(in the rows, 128 means zero)
Known rows, with every step that occurs
h-k-g: [138 175 116  79 123 112 113 155 104 120 122 176 109 139 116 118 128 140
 125 131 140]
c-g-q-m-k-h: [139 210 181 127 233  64 158  90 124 117 116 125 105 117 121 110  94 107
 107 156 159]
g-c-m: [161 154 152 136 171 132  70  90 141 104 153 109 124 121 153 141 111 151
 118 142 125]
g-q-m-k-h: [147 225 200 138 232  58 167 121 122 113 131 134 106 103 144  95 120 104
  98 145 162]
c-m-k: [141 162 153 166 201 107 132 122 127 124 145 165 145 109 142 121 100 116
 119 180 140]
q-g: [116 116 101 111 155 111 120 109 131 116 105 141 137 141 127 119 123 148
 131 134 118]
k-m-q-g-r: [147 125  55 139 227  50 137 136 144  97 101  94 144 104  88 104 104 132
  98 128 134]
c-g-q-m-k: [131 188 160 150 211  80 134 111 140 108 116 104 107 126 150 133  91 113
 112 131 142]
h-k-g-c-m: [170 203 144  86 169 114  55 115 118  96 148 156 104 132 142 129 111 165
 115 147 141]
h-k-m-q-g-c: [152 176 104  88 238  65 119 151 112  91 136 107 106 108  90  95 114 147
 108 125 126]
r-g: [111  95 103 142  97 138 121 128 142 119 117 109 131 135 142 138 131 160
 135 102 129]
k-m: [138 142 130 122 168  96 138 149 126 129 133 116 128 116 106 135 122 114
 117 143 133]
c-m-k-h: [151 181 175 143 222  92 150 107 111 131 143 184 138 102 111  98 105 110
 115 206 153]
k-g-r: [154 143  91 113 114 104  94 121 146 114  95 132 127 129 128 151 117 143
 115 126 142]
m-k: [130 156 145 145 161 113 149 149 124 136 128 154 125 116 134 136 116 105
 128 150 132]
r-g-q-m-k-h: [127 189 177 155 204  65 157 125 133 103 119 117 109 111 161 105 126 134
 106 118 163]
h-k: [129 150 131 110 125 134 139 147 109 134 143 156 115 123 109  97 133 137
 129 118 131]
g-c: [145 148 146 115 130 137  90 110 137 117 136  97 107 126 148 155 128 142
 128 115 120]
q-m-k: [113 192 173 165 175  75 172 130 120 124 134 129 116 115 150 111 123  96
 112 146 139]
r-g-c: [127 112 122 131  99 147  80 111 145 104 125  76 108 136 163 166 135 173
 135  88 120]

Rows
[144 138  96 112 202  94  97 114 134  86 114  92 116 129 133 118 115 150
 117 122 120]  m-q-g-c
[132 162 140 132 180  96 113  89 146 100 117  79 113 140 145 129 104 134
 111 108 139]  c-g-q-m
[156 171 133  82 131 114  66 118 131 103 117 116 100 143 152 175 119 144
 122 131 130]  k-g-c
[145 232 178 117 180  60 110 121 124  99 119 118  88 129 173 154 114 113
 105 152 140]  q-m-k-g-c
[117 168 150 178 183  84 134 146 148  94 121  99 115 117 187 134 123 139
 111  97 148]  r-g-q-m-k
[137 179 158 141 180  90 122 123 141  96 132  91 113 125 166 115 128 131
 102  99 145]  g-q-m
[148 201 144 113 182  65 101 132 136  84 111 109 105 142 175 131 121 136
  97 112 157]  k-g-q-m
[170 181 139 103 171 108  47  97 135  93 131 129 117 139 161 159 104 154
 115 156 135]  k-g-c-m
[137 201 178 161 215  77 147 141 136 105 131 114 112 111 175 119 116 110
 103 119 147]  g-q-m-k
[158 193 169 112 252  83 104  65 123 110 129 169 128 112 132 111 100 139
 118 198 134]  q-g-c-m-k-h
[149 166 170 146 197 107 102  90 131 109 140 136 117 107 151 135 111 151
 121 165 145]  r-g-c-m-k-h
[172 197 140 133 237  85  79 142 138  92 121 173 128 120 171 153  89 129
 104 167 157]  c-m-k-g-q
[140 119 128 152 142 140  59  91 149  92 142  90 125 129 170 150 116 181
 126 115 126]  r-g-c-m
[153 187 138 135 204  87 108 132 122 111 123 187 134 126 149 143  93 120
 118 191 147]  c-m-k-g
[125 119  75 128 197  84 135 130 127  98 105 121 134 130 113  96 117 137
 120 136 129]  m-q-g
[129 103 105 142 134 139  91 141 155  96 113  93 126 133 168 153 126 171
 125  76 138]  r-g-q
[141 128  79 152 242  82 117 108 130  87 123 137 151 124 123  81  99 146
 110 163 134]  c-m-q-g
[168 155 125 153 216 103  83 116 134  84 152  89 121 109 140 116 102 142
 102 147 135]  g-c-m-q
[149 123 101 170 185 115  74 118 145  73 142  70 122 115 155 128 109 175
 113 121 136]  r-g-c-m-q
